What can hang from each mark:
W: C M S
S: W
L: P
D: C T
M: W
Q: C T
P: C L
C: D P Q W

Each row was made from one small tree. Brackets hold a mark, then the marks that hang from it, in alphabetical order. Every link used is in the known rows. Write each row's tree.
(in the rows, 100 means zero)
Known rows:
(D (C P (Q T) W)): [ 80,  63,  90, 136, 104, 111,  99,  87, 116, 103, 114,  87, 157,  93, 111,
 110, 116, 122, 110,  96]
(L (P (C (D T) Q W))): [101, 103, 106,  83,  93, 105,  69,  88, 102,  77, 103,  90, 116, 127,  86,
 154, 143,  74, 124,  56]
(W (C (D T) (P L)) M S): [105,  99,  66,  85, 102, 169,  94,  56, 117, 143, 113, 121,  90,  86, 102,
  84, 145,  89,  52, 153]
(Q C): [ 98,  85, 139, 110, 118,  89,  33,  99, 109,  69, 114, 106, 112, 137, 115,
 160, 124,  91, 149, 104]
(S (W C M)): [111,  97,  93, 100,  97, 115,  41,  86,  90,  87,  97, 128, 125, 125,  99,
 125, 106,  43,  72, 115]
(C D W): [118,  74,  95,  22, 100,  88,  89, 104,  93,  75,  82, 120,  95,  80, 101,
 140, 111,  65, 118,  78]
(D (C P Q (W S)) T): [ 61,  71,  49, 158, 101, 134, 107,  82, 127, 151, 110,  85, 158,  81,  95,
 126, 122, 102, 136,  76]
(D (C Q) T): [ 50,  68,  68, 150, 116, 128,  62,  81, 110, 100, 133,  93, 156,  98,  97,
 143, 117,  80, 155,  87]
(C D P Q (W S)): [112,  77,  95,  50, 101,  96, 133,  96, 103, 121,  84,  87, 109,  89, 107,
 126, 124,  89,  84,  65]
(L (P C)): [110, 118,  96,  93, 104,  92,  44,  93, 107,  72,  95,  95, 124, 151,  95,
 153, 154,  84, 116,  89]
(Q (C D P (W M S))): [116,  91, 147,  85,  95, 112,  91,  91, 119,  98,  88,  99,  78, 106, 108,
 139, 128, 101,  97, 102]
(W (C D)): [ 98,  62,  80,  51, 127, 120,  53, 100, 104,  78, 121, 129, 115, 107, 105,
 113, 114,  58, 122, 123]
(Q (C D (P L) (W M)) T): [114,  75, 174,  97,  77, 145,  95,  70,  97,  99, 140,  90,  75,  83, 110,
 102, 134, 129,  68, 126]
(W C): [ 92,  68,  67,  84, 127, 108,  37,  96, 115,  98, 119, 130, 136, 118, 112,
 114, 117,  72, 129, 121]
(C D): [112,  81,  99,  23, 119,  94,  65, 105,  84,  59, 101, 111,  91, 105, 106,
 144, 124,  56, 104, 109]
(M (W (C P Q) S)): [ 97,  93,  49, 103, 118, 110,  55, 106, 113,  78, 119, 135, 153, 122, 137,
 106, 118, 101, 126,  81]
(Q (C D (P L) W) T): [111,  66, 161,  97,  85, 139,  96,  83,  92, 103, 144,  87,  89,  87, 107,
 105, 132, 127,  95, 120]
(Q (C P (W M S)) T): [114,  80, 148, 136,  82, 130,  91,  81, 125, 130, 120,  91,  94, 101, 110,
 124, 148, 140,  55, 129]
(P (C D W) L): [116, 103, 126,  55,  99, 112,  86,  90,  71,  53, 119, 110, 115,  98,  97,
 127, 130, 113, 166,  85]
(L (P (C W))): [113, 115,  94,  92,  95,  88,  55,  94, 111,  80,  86,  99, 126, 138,  93,
 151, 148,  88, 124,  74]

Write each row's tree:
[100,  64,  62,  82, 137, 125,  82,  95, 110,  94, 117, 128, 131, 114,  97,
 123, 132,  71, 115, 121]
(W (C D Q) S)
[ 97,  90, 114,  81,  92,  71,  69,  71, 112,  88,  90, 115, 119,  98, 119,
 144, 110,  89,  97,  55]
(C Q (W M))
[120, 113,  92,  76,  97, 100,  76,  97, 106,  75,  82, 101, 114, 131,  84,
 152, 153,  83, 115,  81]
(L (P (C D (W S))))
[ 95,  91,  61,  81, 112, 107,  34, 109, 109,  67, 121, 136, 142, 118, 143,
  99, 105,  92, 132,  83]
(M (W (C P)))
[ 87,  87,  80, 137, 104, 106, 104,  79, 128, 104,  86,  97, 149,  99, 110,
 119, 120, 119, 103,  97]
(D (C P Q (W M S)))
[100,  75, 129,  57, 102, 125, 104,  70,  65,  98, 152,  70, 105,  93, 118,
  89, 133, 102,  64, 110]
(C D (P L) (Q T))
[125, 117, 123,  64,  94, 122,  97,  78,  80,  61, 108, 117, 104,  96,  95,
 128, 143, 122, 134,  99]
(P (C D (W M S)) L)
[ 50,  78,  68, 154, 108, 140,  80,  67, 103, 129, 141,  77, 158,  92, 106,
 110, 119, 100, 146,  94]
(D (C (P L) Q) T)
[ 90,  81, 123,  49,  76, 119, 113,  68, 107, 132, 103,  81,  79,  69, 109,
 121, 113,  74,  59,  51]
(C (D T) P Q (W M))
[ 86,  59,  71,  60, 122, 137,  53,  95, 105, 100, 130, 125, 111,  98,  98,
 115, 116,  51, 125, 116]
(W (C (D T)))
[101,  71,  89, 115, 107, 115,  50,  98,  79,  91, 123, 115, 152, 129,  95,
 125, 106,  47,  96, 102]
(S (W (C (Q T))))
[ 81,  84, 111,  73, 100, 155,  71,  48, 106, 115, 141, 107,  93,  90, 115,
  81, 118,  78,  68, 115]
(W (C (D T) (P L) Q) M)
[ 97,  80, 152,  84,  92, 119,  64,  85, 111,  80, 107, 109,  76,  94, 100,
 155, 116,  78, 130,  83]
(Q (C (D T) (W M)))
[104,  86, 107, 113,  95, 122,  48,  80,  87,  87, 116, 120, 131, 123,  99,
 121, 108,  51,  57, 111]
(S (W (C (Q T)) M))
[ 95,  96,  59,  84, 110, 112,  36,  99,  99,  67, 129, 138, 146, 113, 145,
  87, 105,  99, 142,  86]
(M (W (C (P L))))
[ 96,  73,  88,  93, 104, 128,  67,  98,  78, 109, 116, 101, 134, 119,  93,
 119, 101,  31,  94,  89]
(S (W (C (D T) P Q)))
[ 88,  92,  70,  91, 112, 108,  38,  95,  98,  62, 137, 131, 153, 117, 146,
  90, 102,  99, 145,  72]
(M (W (C (P L) Q)))
[ 91,  79,  97,  59, 105, 147,  51,  69, 116,  93, 121, 131,  81,  91, 104,
 110, 120,  56,  71, 128]
(W (C (D T)) M)
[ 95,  91,  96,  89,  92,  81,  96,  68,  94, 132, 108,  87, 144,  95, 128,
 100, 112, 114, 124,  57]
(C (P L) Q W)
[117,  70, 146, 108,  88, 143, 109,  84,  96, 114, 136,  90,  93,  87, 102,
 108, 143, 133,  89, 128]
(Q (C D (P L) (W S)) T)
[103,  86,  82,  43,  80, 129, 115,  76,  84, 145, 107,  90,  95,  58, 105,
  96, 117,  83, 112,  78]
(C (D T) (P L) W)
